Each row comes from the steps of one path. Every step used is in the known rows, and no mark comes twice. Write the path behind each row, first mark first.
Known rows:
monag > fegav > dema: [ -2  24  -5  16   7 -13  21 -10 -39   9   2   4   1 -18  23  -5  19  -7
  -1 -12  -6  -4  10  25  15  14]
sedup > monag: [ -4 -33 -10   2  -5 -32  12 -12 -33   4   3 -34  -6 -21  19  -5   3  -7
  14 -22  -6  -6  17  -5   8  18]
dema > fegav: [  3  32  -6  26   1 -26  23 -16 -28   8  10 -23  -4 -14   7 -13   9  -1
  -4 -29  -4   0  12   2  11  13]
pizul > pezar > bavup > nodu: [ 23 -47 -19  18   1 -24  13  11 -28  13   6   6  -5 -13  20 -23  -1  -5
   3  -5 -17  -4  20   7  19  35]
dema > fegav > monag > nodu: [  7  20  -6  31  -4 -15  25  -6 -26  10   4 -40  -2 -15  11  -9   9 -11
   3 -26  -7  -6  16  -8  -1  17]
fegav > monag: [ -1 -45  -6   2  -2 -14  29  -5 -33   6  -2 -35   7 -25  18 -25   6  -9
   8 -16  -9  -6  17   1  10  19]
pizul > pezar > bavup > sedup: [ 12 -69 -17  28   8 -23  13  12 -33  11   8   5   4 -14  23 -25  -8   3
  -5   5 -10  -4  18   3  23  36]
dema > fegav > monag: [  1  -2   1  21  -1 -19  31  -5 -24   8   2 -40   1 -15  14 -19   2  -6
   1 -29  -7  -2  14  -6   4  15]
dema > fegav > monag > sedup > bavup: [ -8  -3   3  33   4 -29  43  -2 -28   9   0 -29  -5  -9  17   0  -2  -8
   8 -21  -5 -11   8  -9  -5  18]
pizul > pezar > bavup > sedup > monag: [  8 -87 -14  23   4 -31   9  17 -31  10   7  -8  -2 -11  30 -17 -14   0
   6   1  -9  -6  19  -7  16  37]
pizul > pezar > bavup > sedup > monag > nodu: [ 11 -67 -21  29   1 -26   2  14 -33  11   8  -8  -5 -13  27  -8  -9  -5
   5   2 -10 -10  21  -9  13  37]
dema > fegav > monag > nodu > bavup: [ 14  15  -1  23   1  -9  28   2 -20   6   5 -26  -1 -11  10  -8   8  -6
  17 -22  -9  -8  15 -13  -5  19]
pezar > bavup > sedup > monag: [ -1 -53  -7  18  -5 -29   6  -5 -37   8   4 -26   0  -5  29 -27 -10   0
  16   0  -7  -8  21 -11  19  36]
nodu > monag > sedup > bavup > pezar: [  4 -22 -12  17   6 -15  23   9 -37   7   3 -22  -5  -9  17  -6 -11 -14
  16 -14   1 -13   6   1  15  25]
pizul > pezar > bavup: [ 17 -69 -19   3   5 -31  14   7 -32  12   9  17   5 -19  16 -21   5   1
   0  -6 -13  -5  14  10  16  27]
dema > fegav > monag > nodu > bavup > sedup: [  8  16   1  44   4  -4  28   4 -21   6   5 -37  -3  -6  14 -13  -4  -5
  14 -14  -5  -8  17 -20   5  27]
sedup > bavup > nodu > monag > fegav: [ 21  19 -11  18   4 -18  24   3 -38  11  -4   0 -16 -17  12  -4   5 -16
  21 -21  -8  -9  13   0  16  26]
pizul > pezar: [ 10 -45 -21  13   9 -24  20   3 -30   8   8  -1   0 -28  14  -9   5  -4
  -8 -15  -8  -2  13  10  15  20]
zopiv > fegav > monag > nodu: [-10   8  -6   7  -7  -9  35  19 -27  11   2 -30   5 -32  19   0  22 -12
  -5 -28  -6  -6  16   4  -3  13]
sedup > bavup > pezar > pizul: [  3 -13  -9   1  11 -40   7 -18 -36  13   3  -5  -9   1  14  -7  -7  -4
  14   2  -9 -11  10  -2  32  26]
zopiv > fegav > monag: [-15 -13   1  -1  -2 -13  42  20 -24   9   0 -29   6 -31  23  -9  15  -7
  -6 -30  -5  -1  14   6   3  14]
bavup > nodu > suku: [ 11  29 -18   5  -7   1  15  -5 -29   1   3 -44  -6 -11  26 -15   8 -13
  13 -21  -5  -2  17   5  17  22]
dema > fegav > monag > nodu > bavup > pezar: [ 13  18   1  32   2  -3  23   6 -18   7   6 -32  -9  -1  11  -5  -3  -9
  13 -18  -7 -13  14 -13   8  24]
zopiv > fegav > monag > sedup > bavup > nodu: [-18   6   2  25  -1 -19  51  30 -25  11  -5 -31  -8 -20  30   7   2 -14
   1 -25  -8 -11  13  -1  -4  23]
dema > fegav > monag > nodu > bavup > pezar > pizul: [ 17  18   2  18   5 -10  12  -5 -18   9   6 -37  -6   8  14 -10  -8  -6
  21  -9  -8  -9  12 -18  11  23]

Write each row's path:
[ -6  -7  -4  37   0 -15   8 -12 -42   5   3 -36 -10 -18  25   1  -8  -7
   1 -10   0  -6  17  -9  20  24]
bavup > sedup > monag > fegav
[  5 -62  -8  31  10 -24  11  21 -32  11   4   5  -4  -7  43  -9 -10  -2
   3   5 -10  -7  16   5  17  35]
pizul > pezar > bavup > sedup > monag > fegav > dema
[ 13 -26  -9   1  -1  -3  25   4 -28   5   0 -19   6 -20  12 -13  11 -10
  25  -8 -12 -14  19  -7   0  22]
fegav > monag > nodu > bavup
[  3 -35 -14  23  -9 -24   0  -6 -39   9   5 -24  -2  -6  26 -18  -5  -4
  16   3  -8 -12  24 -13  15  36]
pezar > bavup > sedup > monag > nodu
[  3  -1 -21  -5 -12 -13   1  -7 -33  -1   5 -49  -5 -17  24  10  15 -15
  20 -23  -1  -7  16  -9  -3  15]
sedup > monag > nodu > suku
[ -9  -3   5  43   6 -25  37   4 -25  10   1 -36 -12   0  18   3 -14 -11
   1 -17  -5 -15   7 -10   7  23]
dema > fegav > monag > sedup > bavup > pezar
[ 10 -12 -11  13  -2 -16   2   1 -26   3   8 -24 -16  -7  15  10  -2 -12
  26 -11  -8 -17  18 -13   9  28]
sedup > monag > nodu > bavup > pezar
[ -6 -28  -3  25   1 -20  40   3 -34   9  -8 -32  -8 -13  25  -7  -6 -16
  16  -8 -12 -16  15  -6   3  27]
fegav > monag > sedup > bavup > nodu
[ 17  -4 -14  12   3 -24  26   7 -32  10  -4 -11 -11 -15  14 -17  -1 -13
  26 -19  -9  -7  16  -2  14  29]
sedup > bavup > nodu > monag
[ 37 -29 -16  14   2 -11  11  20 -33  13   4   8  -4 -16  21 -18   1  -9
   7 -12 -11  -4  14   7  18  31]
pizul > pezar > bavup > nodu > monag > fegav
[  3 -33  -2  18   5 -16  17   4 -26   0   6 -21  -4 -10  24 -12 -12   0
  28  -4  -5  -9  19 -16  16  31]
nodu > bavup > sedup > monag
[-20  20   0  10   5 -20  38  20 -23  10   6  -8   7 -21  33  -9  19  -2
  -5 -27  -6   2  12  27   7  14]
zopiv > fegav > dema
[ -9 -31  -8  31  -1 -22  11  -7 -35   4   4 -45  -7 -15  28 -13 -13  -5
   8 -10  -1  -5  21 -12  20  30]
bavup > sedup > monag
[ 12 -11  -8  -4  -1 -22  -9 -11 -27   5   7 -30 -13   2  20   2  -8  -9
  33  -1  -7 -14  16 -18  13  27]
sedup > monag > nodu > bavup > pezar > pizul
[  0 -11   6  25  12  -8  19   9 -28   2   3 -10  -6  -6  36  -5  -7  -1
  25   0  -4  -9  15  -5  15  29]
nodu > bavup > sedup > monag > fegav > dema
[ 15  20  -7  23   9 -17  29  14 -34  11  -6   3 -12 -11  27  -9   4 -15
  25 -17  -9  -8  13  10  13  28]
sedup > bavup > nodu > monag > fegav > dema
[  3 -10 -18   8  -9 -26   4 -14 -36   6   5 -35  -8 -21  16   5  10 -13
  15 -20  -6 -10  20  -6  -1  18]
sedup > monag > nodu
[ -2  16   3  46   2 -24  43   3 -24  10  -3 -39 -13  -3  21  -3  -9 -12
  10 -22  -9 -12  12 -11  -2  24]
dema > fegav > monag > sedup > bavup > nodu
[ 11 -60 -12  29   5 -26   7  12 -36  10   6   0  -6 -14  29  -4 -10  -2
  -1   0  -8  -8  15  -4  18  32]
pizul > pezar > bavup > sedup > monag > fegav
[  7 -22 -10   0   9 -22  11  -4 -39  10   3 -26  -3   0  20 -12 -17 -11
  22  -4   1 -11   5  -5  20  24]
nodu > monag > sedup > bavup > pezar > pizul
[  4 -20 -14   9  -6  -9  21  -8 -35   8  -1 -37   5 -26  13 -14  13 -16
  10 -15  -9 -11  20  -2   4  19]
fegav > monag > nodu
[  7 -18  -5  23  11  -5  21   0 -30   2   9  -6   2 -13  16 -22  -5   3
  18   1  -4  -7  17  -5  24  29]
nodu > bavup > sedup
[ -5 -29   1  23   1 -22   7   1 -39   9   1 -12  -1  -1  42 -18  -6  -2
  14   6  -8  -8  18   2  18  34]
pezar > bavup > sedup > monag > fegav > dema
[ -5  -9 -15  38  -5 -17   4 -10 -38   5   5 -46  -9 -17  24  -2  -8 -10
  10  -7  -2  -9  23 -14  13  29]
bavup > sedup > monag > nodu
[ 10 -13 -12   1  -5 -22   8  -3 -29   2   6 -15  -8 -17  14   5   9  -9
  30 -14  -8 -12  18 -12  -2  22]
sedup > monag > nodu > bavup
[ 15  13 -17   7   1 -10  14  -8 -33   5   9   3   1 -19   5  -4  19  -6
  21  -8  -9 -12  17   0   6  20]
monag > nodu > bavup
[  4 -26 -14   7   5 -21  30   2 -41   7   1 -13   3 -18  15  -7   2 -11
  20 -16  -1  -9   7   1   4  19]
nodu > monag > sedup > bavup
[  1 -27  -5  19  -4 -24   3 -10 -43   9   3 -15  -4  -7  27 -13  -5  -1
  10   2  -6  -9  18  -9  21  32]
pezar > bavup > sedup > monag > fegav
[  6 -15 -14   5  -1  -6  22  -3 -40   5   5 -37   9 -21  17 -16   1 -11
  11 -20   4  -5   9   6   5  16]
nodu > monag > sedup
[ -3  -5 -18  23  -6  -5   2  -3 -36  -1   6 -61  -6 -13  32   3  -3 -12
  12 -10   3  -6  20 -17  12  25]
bavup > sedup > monag > nodu > suku
